Each row was made from one path, in order. Every step used is in the known rows, and no mark comes twice. Write each row's path.
In the rows, zero is written as 128.
Known rows:
a-w-z-c-r-e: [132 115  48 164 118 112 175 170 132  73 154 144 103  96 146 191 138 128
 100 146]
z-c-r-y-a-w: [110 136  74 144 122 124 167 167 142  45 110 103 123  84 131 176 163  90
 154 126]
y-a-w-z: [120 128  84 143 104 140 174 172 136  71 119 113  97 113 119 193 111 124
  98  97]
y-r: [114 114  84  67 116 143 154 175 112 105 121 113 119 125 120 183 127 123
 130 115]
a-w-z-c-r-y: [124 113  48 159 113 108 180 166 133  66 158 127 106  97 160 197 142 120
 114 126]
y-a-w: [114 136  97 124  99 147 161 183 128  62 107 117 113  96 123 175 127 113
 110  93]
a-w: [122 120  71 113  96 129 156 186 110  75 148 155 122  89 165 169 136 122
 103  99]
c-z: [136 134  82  94 111 157 153 173 108  87 172 130 128 161 131 170  73  92
 111  99]
z-c: [114 145  89 101 130 120 132 154 119  70 114 171 121 105 139 169 149  94
 156 117]
e-r-y: [121  94  74  74 129 124 164 188 130  97 140 112 115 154 152 135 140 113
 157 121]
e-r-c: [112  88  90  65 148 122 151 160 123  84 120 129 115 151 132 136 122 131
 172 118]
y-a-w-z-c: [115 136  86 146 110 132 168 166 140  62 106 119  98 100 117 197 129 115
 111 108]
c-r: [109 143  61 120 132 144 165 157 129  85 151 109 122 123 123 170 102 102
 136 111]
w-s: [137 111  60  98 147 155 135 153 143  83 141 142 113 148 130 158  98 130
 149  84]
y-r-c-z-w: [127  97 105  59 127 149 169 180  91  80 122  97 130 144 117 179 101 136
 147 118]
r-y-a: [126 110 105 122 109 142 158 178 127  54 112 109 118 149 139 152 130 107
 143  99]
r-y-a-w-z: [131  99  86 149  99 130 177 181 132  55 130 103 106 134 150 172 131 124
 117 103]
r-w: [126 101  98  86 119 145 171 182 102  70 129 137 120 157 157 147 128 111
 134 131]
c-z-w: [140 148  94  85 116 162 172 197  92  89 161 126 129 142 136 172  78 103
 120 101]
c-r-w-a: [105 127  68 131 145 156 190 155 122  58 139 106  99 141 120 167 110 108
 150 142]
z-c-r: [104 155  70 119 139 126 150 149 133  70 123 133 123  98 122 177 140  87
 161 127]
e-r: [112 116  74  63 135 132 156 180 128 113 137 127 111 139 132 145 122 113
 147 115]

Write each row's path:
[121 137  71 132 141 123 150 159 130  66 121 147 120 109 119 161 145  99
 152 153] | z-c-r-e
[120  96  73 110 127 117 181 185 150  81 118  90  98 129 134 162 154 115
 144 129] | e-r-y-a-w-z-c
[122  90  81  79 126 136 183 172 115  92 115 101 105 150 124 195 142 127
 132 155] | y-r-w-z-c
[109 141  73 157 115 134 180 162 148  62 111  97 100  94 107 202 124 110
 112 112] | y-a-w-z-c-r
[118 106  93  71 157 144 173 172 110  74 132 119 104 157 115 148  96 130
 174 124] | e-r-c-z-w-a
[129 101  85 115 132 126 178 162 117  68 128 141 101 163 150 175 131 115
 134 149] | r-w-z-c
[119 113  61 133 137 142 200 161 129  80 154  90 106 159 131 180  98 112
 126 140] | c-r-w-z
[127 125  57 158 145 114 167 143 140  83 148 142  97 142 118 190 113 119
 128 150] | w-z-c-r-e
[125  85  98  65 125 145 156 162 102  80 128 100 129 158 113 178 100 130
 141 116] | y-r-c-z
[119  95  82  93 115 133 177 200 140  82 119  86 111 128 139 144 148 114
 142 117] | e-r-y-a-w
[133 156  92 109 130 168 175 184  93  76 158 138 107 141 119 179  74 108
 131 106] | c-z-w-a
[103 141  74 128 149 137 170 147 127  48 114 132 105 114 120 173 148  93
 172 152] | z-c-r-w-a
[143  98 100  89 147 152 158 164 103  51 139 126 129 163 132 157  76 136
 162  96] | r-c-z-w-s
[128 106  87 152 105 121 173 176 135  47 115 113 108 120 148 175 149 113
 128 114] | r-y-a-w-z-c
[120 102 103  76 138 154 170 167  93  69 119 108 113 146 102 187  98 141
 157 122] | y-r-c-z-w-a
[129 112  57 139 103 119 171 171 120  86 165 149 101 111 160 194 115 134
  87 105] | a-w-z
[129 122  64 138 134 139 164 170 128  83 152 125 120 137 121 151 109 116
 126 145] | c-r-e
[113 126  78 141 125 146 179 169 141  62 129  72 120 135 121 165 115  99
 146 109] | c-r-y-a
[115 139  56 148 143 115 166 135 142  85 146 133  98 132 119 202 109 108
 135 128] | w-z-c-r
